Each row was made from one small tree. Brackets hold a mark, then the marks that hang from it, in the order of their numbers. Every link used is in the known rows. Write each row's tree.
In the rows, 128 means zero.
Known rows
{J_37 {J_66 J_164 J_581}}: [114 124  98 105 116 122 140 134 123 162 123 128 140 125 165 147 121 152
 126 106 129 160  89 131 125 154 148 130 102 164 142 140 120 112 158 110
 107 140]
{J_555 {J_66 J_37 J_164 J_581} J_157 J_960}: [ 84 173 116 129 145 160 111  84  70 143 145  60 115 124 118  89  53  66
 137 144 111 120 161 166  99 199 135 177 108 157 186  76  94  93 156 136
 190 120]
{J_66 {J_37 J_725} {J_206 J_960}}: [107 106 114 117 153 107 130 124 179 166 125 114 129 104 112 148 144 144
 123 123 134 116 143 107 109 197  87 137 173  89 133 133 116 123 124 141
  88 106]
{J_825 {J_581 {J_66 J_164}}}: [106 122 153 100 153  97 133  96  95 130 134 114 119 127 163 130 124 131
 127 103 145 130 115 129 108 129 139 110  92 129 121 122 100 156 133 108
 165 153]
{J_555 {J_66 J_164 {J_581 J_825}} J_157 J_873}: [100 175 155 132 128 182 108  80  59 120 175 108 112 129 110  84  57  62
 168 139 129 160 128 174 132 109 154 160 154 156 181  72 159 100 139 103
 208 145]
{J_66 {J_37 J_785} J_164 J_206}: [139 127  94 116 138  94 109 114 138 164 109  52 138 106 180 173 130 154
 138 117 113 169 143 119 130 157 153 152 112 141 174 134 112 101 158 120
  75  93]
{J_785 {J_37 J_66 J_725}}: [127 102 137 142  93 130 125 187 168 107 126 162 136 138 116 132 136 106
  85  87 115 152  97 131 189 168 130 103 186 100  77 142 131 153  97 145
  88 149]
{J_555 {J_66 J_37} J_157 {J_960 J_206}}: [ 94 174 124 166 151 149  99  86  63  81 153  78  98 119  70  38  92  63
 136 139 132  67 172 148 110 167  82 136 109 128 138  94  98 112 116 156
 211 116]
{J_206 {J_785 J_37} J_960}: [155 133 157 106 116 104 143 158 121  99 106 188 138 111  84 133 129 158
 146 165 127 159 114 120 101 111 108 126 165  92  78 141 144 118 114 147
 102 110]
{J_157 J_555}: [136  99 159 127 138 108 134 137  92 137 121 154 118 132 101 109 156 119
 110  98 148  92  98 129 105 120 141 124  87 129  95 139 116 138  97 146
 147 119]
{J_164 J_66}: [135 110 126 109 120  73 114 157 129 123 132 165 111 155 117  78 146 126
 107 126 135 123  97 126  97 114 111 115 105 127  90 134 121 161 109 118
 155 117]
{J_638 {J_37 J_725 {J_785 {J_206 {J_66 J_164}}}}}: [155  99 146 150  80 158 166 160 157 109  82 132 124 143 154 164 118 113
 107 131 116 157 127 119 192 108 182 144 125  97  92 164 118 122 104 143
  36 140]
{J_581 {J_66 J_37}}: [119 114 152 125 152  68 105 120 126 152 135  82 141 131 134 100 139 136
 126  92 125 152 144 119 122 155 132 130 109  98 126 137 101 165 127 127
 198 121]
{J_785 {J_37 J_638} J_206}: [183 138 193 108 109 143 112 175 130  79 106 163 181 115 105 124 143 104
 108 110 141 170 113 135 208 154 146 133 175 123 106 140 120 134  85 134
  97 164]
{J_66 J_164}: [131 108 141 108 137  94 115 124  85 152 140 125 104 116 144 106 133 131
 134 108 141 144  91 124 111 141 140 129 103 136 115 134 106 129 122 135
 144 121]
{J_960 {J_206 {J_66 {J_37 J_725}} J_785} J_555}: [134 107 146 160 150 142 144 114 141 122 129 135  91 128 119 141 175 188
 133 174 111  72 159  83  87  50 121  56  72 131  96 161 149 128 125 149
  87 140]
{J_136 {J_37 J_725}}: [137  68 141 136 113  95 117 151 122 140 148 157  93 112 136 103 137 105
 112  85 125 137  99 118 113 153 124 103 148 108 108 119 121 195  98 136
 113 140]
{J_555 J_66 J_157 J_873 {J_960 J_206}}: [ 74 184 123 167 144 164  97  85  48  60 184 121  67 130  49  32  82  21
 152 161 151  60 164 157  91 121  56 144 158 119 127  81 120 101  98 152
 244 130]
{J_37 J_638}: [160 128 137 122 122 119 130 152 118 134 129 156 138 134 113 104 158 111
 111 111 141  99  95 135 155 122 114 120 129 131 105 133 113 165 117 143
 158 127]
{J_960 {J_206 J_785}}: [145 135 118 141 134 112 142 113  82 102 136 168 108 121 103  87 160 147
 139 144 137 112 124 109  70  66 109 100  88 131  89 151 135 140 121 141
 142 132]
{J_825 {J_581 {J_66 J_37 J_164 J_206}}}: [ 99 138 124 101 178  89 118  64 138 154 125  43 150 111 183 162 130 163
 126 103 135 151 162 122 108 168 139 127  88 143 178 127  96 128 159  97
 135 132]
{J_555 J_873 J_960}: [ 81 133 122 124 142 105 125 142  74 138 164 136  85 141  62  71 120  56
 135 134 134  98 127 147  86 128  78 154 173  98 116 115 116 125  94 153
 226 142]
{J_37 J_66 J_638 J_725 {J_785 {J_206 J_960}}}: [149 115 125 112  63 196 169 227 193  98  79 189 160 120 110 209 143 132
 118 131 134  87 103 131 240 130 114 126 215  77  94 154 135 124 100 142
  16 149]
{J_638 {J_37 J_66 J_725 {J_785 J_206}}}: [148  96 104 162  64 166 164 205 161  85  80 151 152 163 115 137 130  92
  88  86 108 140 119 136 214 125 139 153 161  77  73 166 119 147  95 145
  60 152]
{J_873 {J_555 {J_66 {J_581 J_825}}}}: [117 124 150 138 133 147 123 112  90 111 161 186 146 160 120  68 100  93
 148  90 130 153 117 143 104 155 149 151 116 148 111  88 151 151 125  95
 204 118]
{J_960 J_206 {J_555 J_157 J_873}}: [125 135 163 150 169 146  88  89  53  72 174 129  70 133  83  68 133  84
 167 155 161  61 136 125 101  75  84  96 121 123 115 109 134 108 112 144
 183 154]
{J_960 {J_206 {J_66 J_164 J_581}} {J_555 J_873}}: [112 135 139 114 171 133 120  57 103 131 161 138  89 125 159 147 137 168
 177 187 152 123 132  90  75  73 124  95  83 178 155 134 151  79 159 107
 126 161]
{J_206 {J_66 {J_37 J_638 J_785} J_164}}: [169 139 130 125 104 133 144 155 165 164  89  89 145 115 171 205 138 161
 127 148 106 121 121 120 208 113 178 113 104 150 153 143 118 117 159 134
  69  96]
{J_37 J_66 J_785}: [138 112 104 129  85 112 143 189 131 113 107 142 129 141 123 138 135 124
 121 101 119 119  98 131 163 106 127 119 126 118  92 144 129 152 125 130
 105 110]
{J_581 J_66}: [121 108 157 120 142  75 108 124 111 126 143 129 126 135 129  82 140 126
 130  98 145 140 127 122 104 124 128 122 119  96 100 133 112 176 112 126
 203 127]
{J_581 {J_66 {J_37 J_638 J_725} J_206} J_825}: [131 122 141 149 143 138 111 130 195 158 140  72 192 131 150 140 154 158
 101  89 115 148 168 132 199 138 158 126 178  97 175 127 146 167 121 119
 159 156]
{J_960 J_206 {J_555 J_66 J_873}}: [108 144 133 143 173 133  80  68  69  73 184 145  71 131  88  63 134  98
 176 150 157  86 134 112  72  78  50 115 108 138  99 115 142 106 112 122
 218 137]
{J_37 J_66 J_725 J_785}: [123  96  96 148  76 142 147 200 158 124 115 156 114 148 131 151 136 103
 100  96 109 109  98 132 176 119 129 108 164 100  84 141 130 167 114 141
  78 131]
{J_37 {J_66 J_164 {J_581 J_825}}}: [118 119 124 108 109 133 145 142 111 159 133 123 162 136 152 132 116 174
 133  96 119 182  87 142 160 123 183 127 114 160 154 132 153 123 148  97
 125 158]
{J_66 J_164 {J_206 J_785} {J_581 J_825}}: [133 142 112 112 134 129 148 100 106 159 134 115 157 122 161 138 124 191
 145 143 116 201 139 136  69  77 184 147  99 170 185 131 176 110 159  96
 110 144]
{J_164 {J_66 J_206}}: [129 121 103 111 134  65 105 135 156 124 131 136 125 147 131  93 150 146
 107 131 143 135 128 119  81 124 103 128 107 138 124 135 128 142 121 107
 129 105]
{J_555 {J_66 J_164 J_581} J_873 {J_960 J_206}}: [ 64 183  78 126 161 151 112  52  67 120 179 129  90 119 119  91  84  78
 159 167 141 130 149 137  60 142  81 165 137 163 169  99 124  74 142 121
 210 154]
{J_638 {J_37 {J_66 J_164 {J_206 J_960}} J_725}}: [114 107  65 140 113 137 161 135 195 133 102 121 137 124 143 167 130 181
 114 118 140 133 118 119 153 171  95 158 149  86 109 163 117  87 139 145
  65 104]
{J_136 {J_37 J_638}}: [175 104 135 127 108 101 118 155 118 128 129 149 134 107 137 116 150 129
 125 102 135 126  96 128 149 128 122 108 128 138 130 119 120 182 120 129
 134 129]
{J_873 J_555}: [131  91 152 132 141 105 119 145  93 121 145 190 112 149 119  86 144  96
 135  85 148 113 105 122  99 173 125 130 111 112  67 120 107 151 107 136
 165  99]
{J_66 J_206 {J_581 J_825}}: [126 128 125 115 140 102 129 105 119 147 142 123 171 137 128  92 129 143
 131 104 132 177 132 132  96 126 153 142 129 153 167 117 164 153 137  97
 148 148]
{J_873 {J_555 J_66}}: [117 117 145 146 139 126 108 120  92  97 154 187 104 146 114  71 120  76
 149  91 148 110 115 129  89 174 103 140 102 124  65 106 107 141 107 127
 197  79]

Write each row's tree
[182 163 126 134 119 130 126 146 159  99 105 147 177 117 124 151 154 150
 111 148 122 160 145 135 138 106 128 125 156 139 125 143 148 126 128 137
  96 118]	{J_66 {J_206 {J_785 {J_37 J_638}}}}
[158 136 153 129 122 115 143 147 164 157 107 110 149 126 116 144 158 147
 110 131 124  96 124 117 179 124 140 100 108 142 127 144 115 146 133 140
 133 104]	{J_206 {J_66 {J_37 J_638}}}
[123 114 164  94 126  96 149 128 133 146 116 146 102  97 127 152 131 186
 157 163 158 121  96 102 114 125 129 109 106 121 103 145 120 104 127 133
  98  88]	{J_206 {J_66 J_164} J_960}
[ 69 174 136 141 137 165  98 103  45 102 175  92  59 123  78  65  56  25
 156 157 137  90 145 177 100 138  91 168 157 119 144  78 107  78 106 151
 236 116]	{J_555 {J_66 J_164} J_157 J_873 J_960}
[157 149 134 135 141 131 134 101 149 147 117  96 140  95 162 165 161 190
 127 148 139 107 126  98 184 122 151  85  78 167 153 151 112 105 152 133
  96 114]	{J_960 {J_206 {J_66 {J_37 J_638} J_164}}}
[162  88 130 141 103 126 123 164 146 140 137 169 121 112 143 129 150 107
 102  94 127 111  97 129 159 143 125  99 165 119 119 117 122 196 107 140
 108 149]	{J_136 {J_37 J_638 J_725}}
[151 151 132 113 128 128 130 109 127 130 123 116 188 118 163 149 114 189
 135 145 105 252 142 138 105 100 201 147 140 166 182 127 183 102 152  96
  84 153]	{J_66 J_164 {J_206 {J_785 J_37}} {J_581 J_825}}
[163 133 148 126 120 136 114 151 140 157 114  62 184 127 187 174 127 176
 137 108 100 171 134 141 233  95 202 138 137 113 179 124 143 141 149 110
 149 138]	{J_581 {J_66 {J_37 J_638 J_785} J_164} J_825}
[155 100 147 139  76 149 188 178 179  88  70 174 134 142  97 157 124 122
 121 155 130 121 133 107 185 112 131 145 165  60  66 163 127 134  93 151
  39 124]	{J_638 {J_37 J_725 {J_785 {J_206 J_66 J_960}}}}
[108 172 136 149 167 178  87  44  55  64 182 138  84 138  95  67  93  65
 179 172 152  80 154 132  71  93  78 120 113 161 141  85 147 100 143 115
 201 155]	{J_960 J_206 {J_555 {J_66 J_581} J_157 J_873}}
[107 127 148 102 165  93 129  90 109 157 126  71 136 123 165 145 123 145
 126  95 124 139 133 127 126 152 146 118  85 134 149 125  91 143 145 108
 160 145]	{J_825 {J_581 {J_66 J_37 J_164}}}
[126 145 165 116 140 176 121 100  62  81 134 135  68 109  98 113  89 157
 196 200 143  73 131 141  66  68  99 125  82 123 100 110 138  70 133 144
 143  92]	{J_206 J_785 {J_960 {J_555 {J_66 J_164} J_157}}}
[110 161 161 129 141 180 121 109  64  66 153 156  63 126  43 101  91  98
 202 212 141  55 147 148  55  40  53 132 141  98  92 102 157  79 118 147
 193  99]	{J_206 J_785 {J_960 {J_555 J_66 J_157 J_873}}}
[129 123 140 103 145 113 127 108  97 192 135  87 161 124 155 121 115 160
 136 101 105 196 109 135 138 149 192 148 106 162 185 120 140 125 155 102
 141 153]	{J_66 J_37 J_164 {J_581 J_825}}
[129  96  88 172  92 132 164 169 158 121 116 149 131 169 108  96 139 105
  77  78 116 114 102 135 172 139 106 133 137  84  61 157 114 159 109 156
 129 133]	{J_638 {J_37 J_66 J_725}}
[ 99 134 128 102 166  92 124  71 124 129 134  87 136 119 177 146 131 154
 128 107 153 143 148 122  89 139 130 124  90 138 151 125 106 140 144  96
 141 138]	{J_825 {J_581 {J_66 J_164 J_206}}}
[ 86 137 144 151 150 135 147 113  97 110 143 155  88 131  66 117 150 110
 125 166 157  49 148 114  91  78 106 108 117 128 120 132 135  90  92 159
 168 133]	{J_157 {J_555 J_873 {J_960 {J_206 J_66}}}}
[142 115 169 129 152 126 135  89 102 105 151 150 135 145 125  93 150 195
 152 154 140 118 128  94 103  47 154  70  67 172 129 133 183 145 136 101
 140 174]	{J_960 {J_206 {J_66 {J_581 J_825}}} J_555}
[ 69 162 110 137 150 119 106 112  87 137 164  93  93 134  58  71  96  45
 141 134 116 105 156 155  92 156  61 176 161 111 139  99 110 105 107 147
 251 112]	{J_555 {J_66 J_37} J_873 J_960}
[ 97 106 122 130 161  99  93  92 174 182 141  49 135 109 194 157 137 160
 115  97 124 172 167 111 121 186 150 135 134 103 170 135 103 124 140 121
 123 132]	{J_581 {J_66 {J_37 J_725} J_164 J_206}}
[156 129  84 148 115 150 127 156 198 158 105 100 157 129 153 186 151 109
  95 112 104 110 151 127 186 155 132 130 175 120 157 129 122 148 140 137
  65 121]	{J_66 {J_37 J_638 J_725 J_785} J_206}
[131 127  99 100 136  77 121 133 149 169 119 131 147 159 139 111 130 134
 108 131 109 153 125 124  97 154 131 135 102 158 148 127 120 149 154 101
 137 128]	{J_164 {J_66 J_37 J_581}}
[115 136 129 116 142 147 128  80  90 147 128 141 123 122 147 137 109 121
 128 118 140 132 107 134  82 144 159 153  64 181 145 117 118  97 142 116
 145 119]	{J_157 {J_555 {J_66 J_164 J_581}}}
[111 142 135 112 144 148 144  83 132 122 125 152 169 116  96 133 109 164
 147 133 147 130 137 131  87 128 133 162 121 151 161 107 173  97 131 100
 137 111]	{J_157 {J_555 {J_66 {J_206 J_960} {J_581 J_825}}}}
[106 131 135 142 138  99 141 119 106 102 142 145  99 129  89  77 145 131
 123 154 149  78 141 106  89 109 103  93 102 133  99 138 120 139 100 151
 162 130]	{J_555 {J_960 {J_206 J_66}}}
[135 139  62  85 129  83 135 133 205 155  87 127 166 137 153 185 118 179
 132 176 112 156 157 110  91 155 109 159 144 141 178 123 141 108 180  90
  51  93]	{J_164 {J_66 {J_37 J_785} {J_206 J_960} J_581}}
[125 130 137 105 139  98 144  99 140 192 112  93 137 119 166 161 123 167
 133 138 118 165 125 109 117 157 177 122  78 174 168 137 115 113 169 111
 104 116]	{J_206 {J_66 J_37 J_164 J_581}}
[127 157 140 110 149 109 127  91 136  95 114 105 159 112 174 177 120 173
 124 142 126 194 166 131  89 109 151 116 118 139 144 132 135 123 145 100
  98 144]	{J_825 {J_581 {J_66 J_164 {J_206 {J_785 J_37}}}}}
[122 147 151 123 163 159  88  63  71 135 145  67 109 125 145 107  80 112
 164 144 119 119 143 142  97 156 143 139  66 176 168  92 113  92 167 119
 157 126]	{J_960 {J_555 {J_66 J_37 J_164 J_581} J_157}}
[113 173 126 145 121 167  94 108  84 120 137  57  88 119 126 138  62  47
 164 146 109 128 146 163 158 130 131 165 148 130 167  88 115  80 147 128
 159  91]	{J_555 {J_66 {J_37 J_785} J_164} J_157 J_873}
[148 140  74 139 119 140 136 163 215 156 105 130 149 146 140 170 172 164
  84 161  97 106 162 130 128 101 113 117 141 135 144 144 140 136 137 132
  76 115]	{J_164 {J_66 {J_37 J_638 J_725} {J_206 J_785}}}
[106 134  78 107 130 115 133 109 151 159 120 103 155 120 182 163 129 174
 126 111 137 172 121 124 106 169 143 138 103 174 173 142 128  97 172  99
  84 125]	{J_37 {J_66 J_164 J_206 J_581}}
[149 128  80 137 123 156 123 140 186 175 105  75 149 111 190 215 142 136
 106 119 106 131 142 127 190 164 154 141 160 134 179 133 117 115 156 135
  41 120]	{J_66 {J_37 J_638 J_725 J_785} J_164 J_206}
[180  88 110 146  80 138 129 187 155 129 118 164 123 118 160 163 141 103
 108 102 109 114 105 129 182 120 135 107 177 116 126 112 134 200 119 135
  67 143]	{J_136 {J_37 J_638 J_725 J_785}}
[144 134 131 111  92 119 156 187 148  89  94 182 148 115  83 158 129 182
 136 153 123 154 105 127 135 108 104 115 167  95  74 157 154 106 119 145
  83 108]	{J_206 {J_785 {J_37 J_66}} J_960}
[162 113 114 144  89 160 144 184 154 134 114 171 125 145 132 153 146  80
  98 116 116  86 103 137 190 113 131 116 176 106  99 127 128 181 115 152
  94 140]	{J_37 J_638 J_725 J_785}
[146 133 146 127 144 101 112 131 149 154 125  94 168 131 144 125 153 143
 112 100 127 125 144 127 174 144 134 128 124 107 141 137 104 161 137 131
 193 127]	{J_581 {J_66 {J_37 J_638}}}
[132 103 171 126  88 151 122 201 163  81 111 165 152 123 106 140 134 101
  90  85 125 173 107 131 208 174 143 118 196  97  81 151 126 136  71 137
  53 176]	{J_785 {J_37 J_66 J_725} J_206}
[117 121  84 114 130 109 147 154 207 151 105 144 124 129 117 167 150 185
 117 180 109 120 159 112  74 119  85 128 156 102 126 145 143 112 132 130
  62  95]	{J_164 {J_66 {J_37 J_725} {J_206 J_785 J_960}}}
[141 137 155 116 108 135 174 125 109 159 122 143 140 130 143 147 123 194
 144 167 108 176 117 129 100  40 208 109  82 170 146 140 179 126 150 105
 113 138]	{J_206 {J_66 J_164 {J_581 J_825}} J_785}
[136 119  25 168  84 146 173 150 204 126  89 130 169 170 158 160 122 116
  81 104 100 152 145 131 155 147 126 161 151 119 131 149 140 145 161 123
  60 137]	{J_638 {J_37 {J_66 J_206 J_581} J_725 J_785}}
[162  96 127 154  86 151 153 175 133  94  92 155 137 158 113 106 129  65
  98  98 115 146 127 131 177 127 140 165 154  73  75 153 114 157  87 150
  83 155]	{J_638 {J_37 J_725 {J_785 J_206}}}
[125  70 115 143  88 111 127 181 148 129 137 149 109 116 139 131 139 128
 106  76 119 128  92 123 148 151 119  93 150 115 106 131 125 182 105 132
  91 139]	{J_136 {J_37 J_66 J_725}}
[ 91 152 127 121 156 138 122  85 134 109 137 145 110 105  74 144 121 116
 159 151 167  91 144 126  73 127  60 169 148 119 132 116 140  63 113 127
 155  78]	{J_157 {J_555 {J_66 {J_206 J_960}} J_873}}
[164 146 121 128 113 158 151 159 202 106 102 183 163 103 109 190 149 161
 113 171 126 133 144 125 148 128 101 123 214  93 110 139 157 120 122 152
  43 125]	{J_66 {J_206 {J_785 {J_37 J_638 J_725}} J_960}}
[138 119 144 135 119 154 143 142 182 186 112 107 126 113 158 186 151 149
 101 130 113 103 116 117 196 147 163  98 125 137 139 144 108 127 135 146
  83 124]	{J_206 {J_66 {J_37 J_638 J_725} J_164}}
[147 115 107 129 116 130 125 178 193 164 117 143 134 154 132 135 158 118
  74 123 107  94 113 133 179 143 116 110 155 121 121 136 117 165 117 137
 114 136]	{J_164 {J_66 {J_37 J_638 J_725}}}
[120 144 154 120 152 163  93  70  60 106 155 111  90 132 142  89  78 100
 166 148 140 108 125 145  80 126 138 134  66 172 143  90 123 104 154 119
 164 134]	{J_960 {J_555 {J_66 J_164 J_581} J_157}}
